What can hang from each mark:
K106: K12 K224 K502
K187: K870
K440: K870
K12: K106 K870
K502: K106 K870
K870: K12 K440 K502 K579
K579: K870

Every row comes from one small tree of marks. The marks that hang from a mark follow it in brackets, in the order of their numbers. Every link used is in the known rows. Which tree was each row made from?
Known rows:
K12{K106{K224 K502} K870}: [ 23.7 -20.0   9.0 -61.4 -25.3  26.6   5.0  23.7 -17.6  34.2   7.2 -22.3
  -7.3  -5.7  -4.1 -14.9  -3.0   1.8 -14.9]
K12{K106{K224 K502}}: [  8.5 -26.3  11.9 -65.6 -22.1  26.3  -9.7  19.7  -9.5  20.0  -3.8  -8.3
 -14.1  -3.6   8.8 -13.2 -15.4 -32.0   2.8]
K12{K106{K224} K870{K440 K579}}: [ 24.8  22.4  19.6 -32.6   2.5  10.3  21.5  -3.6 -20.1 -13.3   0.8  -7.4
  22.9   8.1  14.7  14.3  22.6  14.1  -4.3]
K502{K106 K870{K12 K440 K579}}: [  8.8  17.0  27.2 -36.5  21.6 -25.9   9.9   1.6 -23.6 -23.6 -15.5 -52.0
  30.0  -0.6  19.6  24.3  15.2   8.7   7.6]
K502{K106{K224} K870{K12 K440 K579}}: [ 18.3  15.2  31.5 -54.7  21.9 -23.1  11.1  13.8 -30.6  -8.1 -20.0 -50.5
  20.8   3.6  26.1  24.9  15.0   6.6  -8.1]
K502{K106}: [-13.5   8.2  -0.5 -31.4   3.1 -17.5  -6.3   0.3  -3.8   2.4  -8.3  -0.9
 -14.8   1.6  -2.5  16.2  -2.0   9.6   5.4]
K440{K870{K12{K106} K502}}: [  8.1 -29.1  15.6 -37.7 -23.6  -3.1  16.2  -5.1 -20.8 -23.3 -47.3 -37.9
  28.1   8.4  19.2  -5.2  17.4 -14.7  14.3]
K440{K870{K502}}: [ 13.6  -8.1  17.2   0.6 -13.1   3.5  15.8  -7.1  -9.3 -17.0 -30.5 -13.4
   9.3  17.8   5.2  -3.7  13.9   7.5 -17.5]
K870{K12 K440 K502}: [  0.3 -25.7  17.5 -28.2  -3.6 -20.7   7.6 -15.4 -22.1 -17.5 -54.8 -73.0
  32.2  -2.3  19.1 -53.0  25.2 -13.8  11.4]
K106{K224}: [ 12.4  -1.5   5.7 -22.8  -0.9   2.9   1.5  15.8  -8.1  19.3  -5.6   0.5
 -11.6   3.7   8.6   0.4   0.0  -2.7 -19.4]
K12{K106{K224} K870{K440 K502 K579}}: [ 25.4   5.0  15.3 -39.4 -20.5  -1.2  20.3  -5.3 -29.0  -8.3 -12.3 -27.8
  22.4  11.6  18.0  -7.0  25.5  21.2   0.0]
K187{K870{K12 K440 K502{K106} K579}}: [  9.5  -6.1  40.5 -42.9 -31.8 -25.2  23.1 -25.8 -21.4 -17.1 -41.8 -32.4
  45.6  28.1  27.5   9.2   8.2  -2.4  -1.1]
K579{K870{K12 K440 K502{K106}}}: [ -7.5 -16.8  17.6 -51.5  10.4 -16.6  20.5 -20.7 -17.1 -13.4 -70.7 -26.1
  46.0  28.3   5.5 -34.7  16.8   7.2 -14.4]
K579{K870{K12{K106{K224}} K440 K502}}: [  2.6 -29.6  17.8 -63.3   0.4  -3.0  20.9 -17.1 -17.2 -11.2 -70.7 -20.1
  49.1  23.6  14.7 -41.2  18.2 -12.2 -10.2]
K579{K870{K12 K440 K502}}: [  1.4 -22.0  17.6 -31.0   8.6  -5.6  24.4 -21.7 -14.6 -14.7 -65.8 -26.0
  56.0  27.0   7.5 -45.4  18.3  -0.1 -18.9]
K106{K12{K870{K440}} K224 K502}: [ 32.4 -21.9  41.0 -47.5   0.0  51.6  12.5  41.4 -22.4  25.6  23.7 -49.8
  -3.5  -4.5 -20.9 -57.0  -6.7 -21.1 -77.6]
K187{K870{K579}}: [ 17.4   9.1  26.2  -1.5 -29.8   2.1  20.1 -13.9  -1.4  -4.2   7.2  26.1
  29.0  28.7  14.0  40.7 -10.2   2.1 -12.6]
K502{K106{K12{K870}}}: [ -4.4  -1.8   5.8 -36.4  -1.1  -2.6   5.7  19.4 -11.4   5.4  20.9 -19.5
  -8.2  -5.2 -24.8  -0.9  -0.3  12.2 -24.0]
K502{K870}: [ 14.2  -5.7   5.0  -0.3   2.9  -4.6   1.4   9.9   1.7   5.4   7.9 -18.2
   0.4 -12.3  -4.9   2.0   3.7  10.1  -9.7]
K579{K870{K440}}: [  1.0  10.4  20.8  -7.1  32.7  14.4  21.0 -25.1   7.4 -19.3 -38.3  24.4
  37.4  27.7  -6.6 -19.0  12.3   4.2 -36.1]
K106{K12{K870} K224 K502}: [ 32.3 -31.1  27.8 -48.9 -16.9  48.6   9.9  54.2 -25.5  40.6  37.3 -42.4
  -9.0  -3.2 -22.5 -43.9 -17.5 -15.1 -69.9]
K870{K12 K440 K502{K106{K224}}}: [ -2.4 -20.6  20.2 -68.2  -2.4 -32.7   3.3  -5.0 -30.3  -2.8 -65.0 -73.6
  12.8   1.4  22.8 -39.2  22.9  -7.2   2.5]
K106{K224 K502}: [ 20.7 -18.0  20.4 -43.3 -12.0  30.5  -5.0  31.2 -15.9  37.0   0.8 -20.2
 -16.9   5.8   5.8 -22.7 -20.1 -19.1 -33.2]
K187{K870{K440 K579}}: [ 18.2  21.2  43.7   1.1  -9.8   5.6  23.0 -30.1   3.1 -23.5  -9.8  18.2
  35.9  27.6  15.6  24.4   3.0  -5.4 -22.0]
K502{K106 K870}: [  0.8   2.5   4.2 -32.5   5.4 -22.1  -5.1  10.7  -1.6   8.1  -0.7 -20.2
 -14.6 -11.4  -8.5  18.6   0.9  19.7  -4.3]

Write each row's tree:
[ 17.1  -6.9  -2.5 -45.8 -15.7   4.7  10.4  10.5 -11.1  19.9   2.5  -6.3
  -2.8  -8.1  -2.4   4.5  12.6  14.9  -4.0] | K12{K106{K224} K870}
[ 18.5  18.8  13.4 -39.3   2.1 -18.3   4.4  24.6 -21.9  10.6  10.5 -12.5
  -5.0   7.8  13.5  45.7  -1.8  24.1 -11.6] | K502{K106{K224} K870{K579}}
[  8.8  -0.1  44.2 -30.1 -31.7  -7.2  21.1 -21.5  -9.5 -21.6 -13.9  -9.0
  27.7  28.9   8.4   3.4  -1.0  -4.5 -25.1] | K187{K870{K440 K502{K106{K12}} K579}}
[ 15.4   0.4  11.2  -1.5  -4.7  -8.5  16.8 -13.4 -12.9  -0.8 -19.5 -42.3
  13.0  -0.2  -8.1 -39.6  28.6  34.3 -21.4] | K12{K870{K440 K502}}
[ 11.0  -6.3   7.3 -47.8 -15.5  -4.0  10.5  13.7 -35.4 -11.5  -4.3 -22.1
  39.8  11.2  41.8  32.3   1.0 -20.0  35.9] | K870{K12{K106{K224}} K579}
[ 10.9 -12.8  24.2 -36.5 -13.9   3.7  14.2  11.2 -17.4  -8.5 -23.5 -19.8
  -5.3  17.8  -1.4  -3.7   7.7   0.4 -35.0] | K440{K870{K502{K106{K12 K224}}}}
[ 20.3  -3.8  32.3 -29.0  -9.4  24.2  20.8   6.4 -28.6 -31.6 -14.2 -22.1
  44.5  22.8  29.9  30.9   1.6 -21.9   8.3] | K440{K870{K12{K106{K502}} K579}}
[ -7.8 -11.2  20.6 -39.0  10.4   1.1  18.5 -16.2  -5.2 -16.8 -42.5  -3.8
  27.9  28.8 -13.8 -40.5   8.3   4.8 -39.3] | K579{K870{K440 K502{K106{K12}}}}
[ 11.6 -17.8  20.8 -48.5 -13.3 -14.8  15.7   7.2 -28.7  -4.3 -52.0 -43.6
  12.6  16.3  18.3   2.2  16.2   1.8 -11.3] | K440{K870{K12 K502{K106{K224}}}}
[  9.6 -27.5   3.2 -37.9  -6.1 -12.5   1.5  11.7  -8.9  -0.1  -8.5 -43.6
  19.2 -22.9   8.0   0.9   7.2 -10.9  22.5] | K502{K870{K12{K106}}}
[ 13.5 -23.1  18.2 -16.8 -15.1  -5.0  19.2  -1.4 -22.2 -16.5 -43.5 -42.2
  28.6  13.4  16.2  -8.1  17.3  -3.6  -5.3] | K440{K870{K12 K502}}
[ 10.6 -13.4  10.2 -67.7   3.6 -28.3  -0.5  28.7 -21.3  24.4 -18.8 -48.5
  -4.4 -12.8   9.6  14.7   5.6   7.4  -7.8] | K502{K106{K224} K870{K12}}
[  5.6   3.9  19.8 -54.1  11.7   1.7   8.8  21.3 -15.0   9.1   6.4 -24.9
 -12.6  -2.9 -17.6 -10.5   7.9   6.2 -44.8] | K502{K106{K12{K870{K440}} K224}}
[  6.8   8.9  31.0 -38.1  -5.9  -7.7  11.6   3.4 -33.0 -25.6 -10.7 -35.7
  13.8  23.4  16.5 -12.8   8.1  -1.1 -17.5] | K870{K440 K502{K106{K12 K224}} K579}
[ 37.9 -16.5  50.9 -41.3   2.3  49.6   8.6  47.5 -26.1   7.8  34.1 -47.5
   6.0   0.8  -3.4 -32.4 -16.8 -34.4 -64.6] | K106{K12 K224 K502{K870{K440 K579}}}
[ -7.3  -2.5  16.3 -34.0  11.6  -8.2  16.6 -26.4  -3.8 -13.2 -57.5   3.7
  27.1  32.2  -5.2 -30.7  12.3  17.0 -27.9] | K579{K870{K440 K502{K106}}}
[ 21.0  -5.2  22.7  -5.2 -17.8  -2.5  26.7   0.5 -36.0 -29.9 -27.9 -37.3
  47.1  30.8  31.0  18.2  13.8   2.8   2.8] | K440{K870{K12 K502 K579}}
[ 12.1 -28.7   2.1 -56.0 -43.0 -18.1   9.9  12.0 -47.2  -6.3 -21.2 -47.4
  38.8  15.8  44.6   5.3   3.8 -12.2  43.2] | K870{K12{K106{K224}} K502 K579}
[  6.5 -20.4  29.4 -66.9  17.3  22.9  18.5  -7.3 -11.8  -6.9 -54.6 -10.7
  47.0  20.9  10.5 -31.7   5.6 -27.1 -22.1] | K579{K870{K12{K106{K224 K502}} K440}}
[  7.3 -12.8   4.9 -56.0 -31.4 -34.0   9.6  17.5 -53.0   3.6 -24.6 -54.7
  27.4  23.9  39.9  13.9   1.7   9.3  23.7] | K870{K12 K502{K106{K224}} K579}
[ 23.0 -10.9  28.2 -57.8  -9.1  27.2  -2.1  16.8 -14.3   2.8   0.2 -21.1
   2.3  -2.4  16.6  -5.4  -7.3 -26.1  -4.7] | K12{K106{K224 K502{K870{K440 K579}}}}
[  0.7  -6.9  16.3 -14.8  10.0   2.8  19.9 -26.6  -2.1 -15.1 -52.3   4.1
  36.2  32.0  -2.9 -41.0  14.6  10.8 -31.5] | K579{K870{K440 K502}}
[ 18.0  15.3  37.1 -45.0  21.3   0.8  10.2  24.3 -20.3 -14.9  16.1 -29.9
   4.1   1.7   1.8  13.3   5.0  -1.2 -39.0] | K502{K106{K12 K224} K870{K440 K579}}
[ -1.1   9.9  27.7 -24.0  -5.3  -9.2  10.6  -6.1 -27.9 -38.3  -6.9 -36.1
  20.7  21.8  11.3 -14.5   7.8  -0.8  -4.9] | K870{K440 K502{K106{K12}} K579}
[  9.8 -13.9  15.9 -57.6   3.2  -4.9  -0.7  38.3 -10.6  18.3  17.3 -29.2
 -21.3 -14.1 -15.6   2.9  -5.3   0.1 -37.8] | K502{K106{K12 K224} K870}
[ 17.1  -9.0  49.1 -46.8 -25.3  12.5  20.4 -20.1 -11.9 -20.2 -22.9 -17.9
  52.4  18.9  27.7  11.1  -3.6 -34.3   1.8] | K187{K870{K12{K106{K502}} K440 K579}}
[ -9.8 -34.2  -4.1 -55.7 -27.1 -38.7  -1.2   5.1 -30.4   8.0 -40.5 -63.1
  11.5   0.5  14.1 -18.9   6.3   2.7  26.3] | K870{K12 K502{K106}}
[ 18.8   4.8  29.0 -24.4 -17.1   6.0  21.7  13.4 -31.0 -22.2  -8.5 -13.2
  14.3  34.1  13.7  23.3   3.6   6.9 -28.1] | K440{K870{K502{K106{K12 K224}} K579}}
